Each row was made from one path, in order. Every step used is in the known rows, and no mark comes twice. Write each row's path.
In the rows, zero is written as 128.
Known rows:
nagamer, memusu, kiso, tate: [171 193 184 100 116  96 149 175 188  96 142 146 132 113 129 158 104 111
 116  88  91 111  95  75 125 132 148  97 122 113 170 151 141 158 166 189
 135 160 135 142 130 119 163  67 114 142 131  92 223 140 147 107 156 146
 121 146 106  81 128 119 107 123 126  99]
kiso, tate, nagamer, memusu: [199 159 176  89 112  92 149 126 208  84 132 128 142 134 149 154  88 122
  98  90  67 103  80  89  83  94 138 135 123 176 175 156 136 153 153 132
 116 167 111 126 117 123  99  12 124  85 107 105 194 144 145 184 164 142
 118 127  76  86 122 119 118 138 133  92]
kiso, memusu, nagamer: [ 93 118 135 122 112 146 167 102 113  97 120 127 116 127 172 129 147 128
 182 172 123 127 115 122 177  83 140 126 105 139 150 141 118 121  80 154
 133  93 111 129 124 126  93 117 127 163 135 155 129 127 121 120 148 102
 169 136 121 156 158 142 130 134 127 128]
kiso, tate: [168 161 172 108 128  96 141 160 125 138 118 155 134 154 127 151 109 110
 113 115 134 123 111 132  94 127 113 131  99  96 166 136 160 125 136 118
 126 141 113 127 125 130 123 107 108 110 133 101 168 163 137 159 152 137
 138 133 154 132 102 120 106 171 136 144]
memusu, nagamer: [126 110 103 161 123 136 150 118  88  93 140 146  97 147 184 128 144 108
 124 149 113 129 111 135 138 116 119 124 135 133 149 120 146 111  98 138
 128 103  87 129 126 145  83 123 136 124 133 150 134 134 115 114 143 102
 155 124 143 150 128 112 139 150 121 118]
dufadog, memusu, kiso, tate: [169 173 172 114 117 129  98 150  67 131 130 150 140 171 145 134 108  96
 126 132 137 115 117 118 122 165 103 116  78  81 162 109 148 119 125 145
 127 185 165 127 121  94 209 148 114 136 158 107 185 133 168  90 148 154
 119 154 165 123 106 107  93 169 144 128]
mitosas, tate: [162 118 151 140 138  92 167 114  68 149 131 153 127 175 138 134 117 113
 144 123 126 111 147 157 101 133  96 156 117 126 161 121 123 129 156 125
 144 151 105 144 101 148 138 123 142 134  86 108 143 146 129 144 134 121
 125 115 128 107  97 147  86 134 124 139]
bine, vifef: [121 109  98 109 155 151 148 166  88 112 119 105 109 154 104 138 110 109
 108 116 148 120 114 141 116 105 118 137 121 110 174 148 142 142 151 123
 120 120 101 131 104 122 102 121 132 136 146 140 140 147  76 114 100 106
 130  76 153 152  87 147 115 126 107 145]
tate, nagamer, memusu: [166 126 135 113 128 117 171 133 197  84 125 106 131 117 155 155  91 134
 105 115  66 113  87  97 112  95 139 144 133 193 136 158 120 148 148 119
 103 166  97 122 106 120  77  37 156  88  96 128 179 126 118 161 143 106
 110 103  61  83 122 137 137 117 117  88]
kiso, vifef: [107 123 128 151 130 172 159 117 111 143 115 144 149 125 116 126 142 134
 150 135 125 132 115 139 118 130 135 140 114  91 110 141 135  83 136 115
 142 130 113 108  84 111 101 160 120  96 136 103 110 113  99 170 124  83
 132  84 174 158 116 133 163 126 107 148]
kiso, memusu, nagamer, tate: [ 75 141 156 101 105 109 154  89 141 122 103 103 114 100 152 135 161 119
 210 170 131 110 152 125 152  97 145 138 119 133 148 138  97 141  75 170
 118  60  93 132 156 130 105  75 130 164 158 138 131 127 132 176 151 106
 150 151 113 180 173 161 103 118 146 131]
bine, tate, nagamer, memusu: [132 147  94  72 118 104 151 140 174  86 150 141 103  81 151 133  88 128
 106  87  62 107  82 102 130  97 138 131 141 179 116 152 106 146 105 116
 109 151 106 153 118 130 125  52 138  84  90 147 136 137 124 169 149 124
  85 132  43  73 146 140 128 129 138  74]
dufadog, memusu, kiso, vifef, mitosas: [ 84 114 145 151 125 208  91  82  45 137 115 116 154 141 119 108 146 115
 145 154 151 154 134 130 168 185 131 129 124  66  67 113 131 116 147 129
 143 193 201 133 132  81 212 199 116 135 154 161 139  80 126 102 138 128
 126 114 160 154 122 114 171 119 119 131]
tate, mitosas, vifef: [164 111 100 178 167 124 154 166 143 175 159 145 175 184 124 134 128 145
 102 119 128 173 178 148 165 115 133  80 129 140 134 113 133 116 140  67
 120 113 123 136 111 149 118 178 126 125 130  92  88 133 126 101  97 100
 137 132 143  99 116 146 134 134 107 133]
mitosas, vifef, kiso, memusu, nagamer: [134  89 109  91  92 156 158 122 127 124 159 117 102 145 148 108 131 143
 139 207 143 168 148 138 206 121 132 100 124 197  96 117 121 108  91 138
 152  85 140 127 193  87 109 173 148 184 151 122  68 121 142  83 131  97
 168 155 152 137 187 117 113 112 119 140]
memusu, nagamer, tate, bine: [ 76 147 120 140 119  96 103 110 118 110 135 109 106 108 131 127 185 138
 166 152 117  90 118 106 108 115 158 121 132 117 107 145 112 159 118 169
 126  65 115 111 143 161  61 126 120 132 116 127 172 125 130 172 134 112
 141 153 121 187 152 105 126 138 147 143]
nagamer, tate, mitosas: [115 147 133 162 158  99 122 140 170 173 121 141 166 114 119 135 144 137
 145  99 121 124 177 135 120 112 140 138 153 111 139  91 117 137 146  99
  98  97  88 131 100 167 127 122 114 117 150 103 111 129 124 161 108 121
 120 149 123 124 112 146 123 140 133 128]
mitosas, vifef, kiso: [173 101  95 109 116 131 140 192 108 162 159 112 113 166 120 131 100 136
  78 171 149 169 153 159 159 162 122 117 136 173  79 108 149 105 128 106
 140 131 142 127 160  85 124 205 153 137 152 103 106 139 135  98 108  96
 127 121 177 115 143 100 123 124 117 148]
tate, nagamer, memusu, kiso: [169 141 135 117 127 130 166 135 227  64 148 119 143  99 141 151  92 144
 102 102  69 111  82  66 139 123 132 121 142 154 148 146 124 158 166 170
 101 182 119 135 113 114 137  56 159 121 123 130 186 127 122  95 123 108
 112 119  74  66 122 130 132  87 109  48]
vifef, kiso: [141 107 122 117 114 133 132 182 123 135 130 123 124 113 126 132  99 134
  89 156 128 146 117 146 129 152 115 158 151 145  89  95 148 114 145 124
 125 152 128 110 138 105 122 176 138 137 143 123 119 140 117 101 125 111
 124 126 153 114 119  90 133 139 125 150]
vifef, kiso, memusu, nagamer, tate: [ 95 129 144  74  84 125 129 109 155 127 123 112 105  72 151 109 144 135
 183 191 130 117 151 130 163 121 135 158 151 162  98 101 102 129  86 179
 129  72 114 128 192 111 105 113 139 175 175 134  93 127 143 140 135 128
 150 166 122 164 187 120  99 115 151 141]
dufadog, memusu, nagamer, tate, mitosas, vifef: [146 110  86 155 136 131 100 100  60 179 172 127 127 228 171 106 180 110
 147 149 122 133 216 141 166 125 135  81 131 182 124  91 107 127  81  70
 119  77 114 140 167 112 124 164 136 126 173 112  81  91 166 139 126 119
 133 161 127 152 151 129 110 161 125 129]
bine, vifef, mitosas: [ 97  87 127 117 157 153 121 148  94 110 111  77 107 150  93 139 110 109
  90 126 180 146 129 146 126 124 133 144 159 120 151 143 146 187 185 111
 126 135 132 158 154 133 132 119 114 150 144 188 148 134  73 120 112 130
 131  88 139 146  87 129 138 122 111 146]
dufadog, memusu: [133 106 113 135 124 142 122 154  16 145 120 110 131 180 162 134 120 106
 132 177 134 120 129 152 132 137 118 154  78 113 119 112 137 107 105  86
 115 165 138 106  95  85 140 169 137 106 135 126 164 113 134 133 140 111
 123 116 135 152 112 121 128 172 135 152]
bine, vifef, kiso, memusu: [ 93  88 117  51 119 171 150 160 138 117 112  85 129  97  89 114  91 136
 136 165 157 127 122 132 159 101 125 160 120 143 140 133 125 143 147 141
 137 125 139 116 125 103 131 145 125 179 160 139  98 140  98  87  95 125
 134 104 145 145 132 136 102 109 117 169]
tate, mitosas: [123 109 120 182 158 135 151 153 151 147 133 160 182 137 133 138 127 145
 111 105 101 146 143 140 140 104 131 125 136 105 144 105 136 115 158  92
 112 127 106 116  74 167 127 139 114 110 129 113 112 137 113 108 109 115
 141 134 129 102  93 129 143 152 113 126]
bine, tate: [109 147  94 110 125 105 121 175  87 147 144 160  88 107 134 131 104 116
 116 112 140 128 109 153 144 133 116 127 118  96 105 128 124 116  82 101
 123 124 114 154 122 139 140 137 119 113 114 145 115 151 117 146 141 127
 107 145 129 116 125 131 127 153 144 124]
vifef, mitosas, tate, guvigut: [134  98 162 167 150  92 117 106  67 119 100 103 107 157 114 138  82 109
 116 102 162 129 166 147 106 159 114 156 137 120 153 127 127 155 173 120
 119 142 111 161 188 141 161 125 118 128  75 136 147 122 143 131 108 106
 136 153 111 113 103 116 106 124 124 180]
kiso, vifef, bine, tate, nagamer, memusu: [135 148  92 144 104 145 132 101 204 112 115 183  95  36 147 114 123 138
 104  74  63 113  80 115  90 101 141 128 148 186  83 157 122  95  72 123
 139 126 122 108  88 119 104  88 147  67  82 139  81 106 118 179 129 162
  92  97  59 105 143 159 174 123 142  90]
nagamer, tate, mitosas, vifef: [144 141 115 150 162  96 132 150 166 206 144 125 159 182 103 136 145 141
 135 111 144 146 213 149 143 128 142  96 139 151 125 105 113 125 130  87
 106  73 108 142 140 154 129 146 127 129 160  79  91 131 139 157  92 107
 117 147 132 118 138 160 116 121 119 134]
nagamer, tate, kiso, memusu: [ 90 150 161  52 135 100 118 126 152 158  87  50 168 116 114 139 157 151
 202 176 162 117 138 101 151 122 132 138  86 113 155 131  92 144 115 144
 101 119 154 117 108 143 109  78 125 164 130 130 154 137 146 153 132 147
 116 126 107 127 174 156 126  62 144 120]

Which path is each row?
[129 129 115 113 129 111  98  99 116 112 135  86 106 142 152 120 180 129
 159 156 132 117 125 106 129 131 121 118 139 124 157 112 121 140 107 149
 102 100 105 128 145 159  63  81 146 138 134 162 132 122 133 127 163 147
 132 131 122 147 161 101 136  92 137  90] => memusu, nagamer, tate, kiso
[153 156 172 149 150 108 132 147 173 146 129 190 182 148 128 138 125 128
 111  82 111 134 138 123 112 100 124 117 123  97 173 106 151 123 156 100
 126 134 110 128  89 177 136 113  89 110 136  92 127 150 147 125 133 152
 138 156 141 102  88 127 121 176 129 136] => kiso, tate, mitosas
[168 140  45 141 143  94  70 176 110 171 145 130  89 146 130 120 147 140
  82 123 174 169 128 152 147 156 107  60 103 144 105 130 141  90  38  88
 118 114 178 126 122 139 136 178 154 130  90 156  84 141 153  56 129 202
 101 126 124  76 156 148 157 105 144 108] => mitosas, vifef, bine, tate, kiso
[ 79 102 151 145 130 177 134  96 119 141 101 122 141 106  94 128 143 127
 124 146 160 164 130 144 125 151 148 147 146  90  71 138 134 122 167 117
 141 140 143 132 128 126 135 166 111 114 130 157 119 103  94 176 143 114
 133  92 159 157 114 129 186 116 118 144] => kiso, vifef, mitosas
[ 94 148 100 119 131 113  80 146 156 144 102 121 117  73 143 119 149 149
 142 138 156 144  99 128 149 119 114 110  83 112 128 137 118  95  33 130
 117 125 186 113  83 165 147 134 127 150  81 173 102 136 140  77 135 213
 118 140  94  91 175 170 155 111 168 121] => vifef, bine, tate, kiso, memusu
[126 141  75 181 121 155 113  83 177 132 102 188  97  50 137 104 138 142
 114  82 107 122  96 149  74 132 108 139 124 143  96 139 139  64  56  94
 126 120 118 102  93 114 133 140 151  68 108 147  47 118 119 156 118 160
 115  99 120 126 115 152 176 143 145  98] => kiso, vifef, bine, tate, nagamer
[156 120 128  65 112 134  85 182 118  89 111 118  96 123  71 119  41 112
  77  90 158 117 118 113  75 136 103 142 132 119 186 118 173 139 172 131
 120 109  86 119 193  87 124 135 102 114 167  95 107 142 133  82  74 115
 131 135 178 150 115  79  80 153 115 204] => bine, vifef, kiso, tate, guvigut
[ 64 116  93  94 123 154  71  95   4 104 138  73  91 169 116 104 180 112
 171 166 141  62 124  96 102 101 147 136 109 123 137 154 111 179 116 142
 134  81 139 109 142 105  81 130 123 136 139 140 162 111 122 149 120 130
 128 123 128 228 137 116  96 153 135 170] => dufadog, memusu, nagamer, tate, bine, vifef
[146 155 135 137 124 117 165 184 167  94 142 119 137 106 131 163 107 121
 119 111  96 125 105  89 162 133 149 107 141 123 135 147 120 146 158 189
 121 166 131 134 116 126 139 103 144 146 128 121 210 125 125  89 140 109
 122 120  93  88 129 128 122 103 112  94] => nagamer, memusu, kiso
[194 170 179 126 132 107 130 111 215  84 134 151 158 116 125 139  92 134
 106  90 111 108  91  97  93 145  93 124 109 114 197 131 154 128 166 152
 104 177 123 138 129 112 170  63 132 117 153 122 154 158 146  94 122 138
 125 145 143  92 100 133 114 132 125  62] => memusu, kiso, tate, nagamer
[126  88  84  82 123 160 137 184 103 112 137 105 103 117  92 115  91 120
  88 138 137 135 114 145 124 127 112 159 155 145 131 114 149 147 171 123
 139 138 110 123 136 103 113 150 140 149 163 139 105 142  91  85  92 116
 118 101 166 132 101 100 108 128 116 152] => bine, vifef, kiso
[ 37 147 155  97 112 103 126  86 139 112 117  86 127  88 125 126 190 149
 210 181 140  88 120  91 140  88 175 126 102 128 114 164  89 165 101 183
 140  61 146 112 135 155  84 105 110 169 115 124 161 123 134 174 137 110
 155 170 102 193 182 149 113 117 155 156] => kiso, memusu, nagamer, tate, bine
[111  95 162 168 139 149 126  58  62 131  90 123 116 144  84 117 106 119
 149 101 155 135 162 138  95 156 120 152 145 107 123 134 125 122 184 115
 146 132 108 150 170 121 149 152 107 110  90 109 100  92 130 172 102  97
 137 114 135 147 123 115 132 106 113 183] => kiso, vifef, mitosas, tate, guvigut
[ 64 109 176 145 138 139 113  54  71 146 124 132 167 142  76 113 175 149
 162 128 145 115 128 125 101 138 157 157 141  92  70 160 107 155 222 137
 189 163 186 138 111 172 146 166  96 129  47 116 148 108 126 183 134 134
 133 112 132 158 111 121 147 104 124 170] => kiso, vifef, mitosas, tate, bine
[ 76 109 132 114 124 161  68  34 123 122 114  81 113 113 123  91 219 133
 161 153 164 147 144 104 146 142 140 124 177 110  90 118 109 141 142 144
 136 106 153 147 167 151  78 105 121 132 140 179 103  88 126 175 170 167
 135 104 133 175 175  92 184  61 122 102] => memusu, nagamer, tate, kiso, vifef, mitosas
[114 146 125 150 124 175 153 113 140 125 124 156 148 100 106 126 139 145
 150 112 127 134 114 115 138 163 123 118 123  63 114 138 133  88 155 157
 136 151 130 116  90 104 151 171 127 130 155 111 124 125 107  97 113  88
 132  96 178 144 114 134 152 101 101 113] => memusu, kiso, vifef
[ 75 113 139 112 106 137 121 104 204 136 130 139 157  82 147  94 158 150
 178 150  98 129 179 115 181 100 143 147 174 168 107  75  99 137 107 149
 127  71 118 126 159 157 116 119 122 172 174 117  46 116 151 112 117 136
 153 183 108 141 180 120 111 124 136 129] => vifef, kiso, memusu, nagamer, tate, mitosas
[129 194 190  99 108  88 130 176 188  84 153 138 156 105  96 158 131 142
 118 100  96  99  70  48 119 123 175  87 114  89 136 176 136 177 192 212
 152 165 186 127 111 150 147  87  94 140  85  76 251 134 155 106 153 149
 120 162  98 100 135  99 105 126 134 120] => nagamer, memusu, kiso, tate, bine
[186 116  97 248 165 118 131 158 181 183 125 160 152 168 135 135 143 141
  76 105 131 178 183 178 116 124 123  76 125 162 135 109 156  94  95  71
 121  88 134 103  97 150 140 201 141 127 126 103  85 127 125  63  81 157
 140 130 139  92  99 157 150 150 123 133] => tate, mitosas, vifef, bine
[118 101 166 143 137 152 152  55  77 150 118 152 144 149 107 115 146 116
 150 126 138 141 159 159 114 152 131 159 154 110 100 134 112 133 194 119
 182 167 149 154 130 144 159 150 119 133  92 138 115 118 118 177 142 133
 125  94 138 147 105 124 143 110 114 143] => kiso, vifef, mitosas, tate
[141 101 176 142 156  98 139 104  65 142 124 131 128 169 130 137 120 107
 124 134 151 135 158 161 116 152 121 164 154 120 127 125 120 169 182 127
 150 171 138 167 149 167 171 128 120 145  77 157 152 139 125 148 149 145
 123 128 122 106  94 129 118 125 131 139] => vifef, mitosas, tate
[132 155  88 183 132  94 108 173 113 149 115 176  73  75 150 133 114 113
  97  96 129 132 114 178 103 138 113 125 118 118 109 123 146  86  39 109
 121 108 125 120 108 149 154 154 132 114 107 163 108 146 119 113 121 179
 111 140 119 111 109 152 143 169 166 136] => vifef, bine, tate
[124 136  78 107 128 107 128 132 140 114 144 151 114 102 147 124  88 137
 108  95 111 110  94 131 122 123 101 144 117 128 117 127 125 121  96  91
 106 147 106 145 111 128 130  96 137  88 108 163  93 150 120 159 134 115
 105 136 107  98 119 146 132 137 138  80] => bine, tate, nagamer
[127 135 110 225 117 191  95 107  88 151  96 153 138 130 138 109 150 118
 129 137 131 130 126 139 111 175 114 119  93  95 101 110 147  50  82 127
 140 161 172  77  73  66 198 230 146 123 153 127 121  81 133  63 108 156
 126  91 164 158 107 134 168 142 135 136] => dufadog, memusu, kiso, vifef, bine
[232 126 142  76 108 117 112 138 191 133 161 137 129 172 123 127  75 142
  64 134 123 146 126 129 100 150 103 120 123 198 136 122 156 123 142 105
 132 152 146 128 186  91 128 128 148 119 148  96  98 153 164 130 124 137
 119 148 165  99 134  99 108 141 124 111] => mitosas, vifef, kiso, tate, nagamer
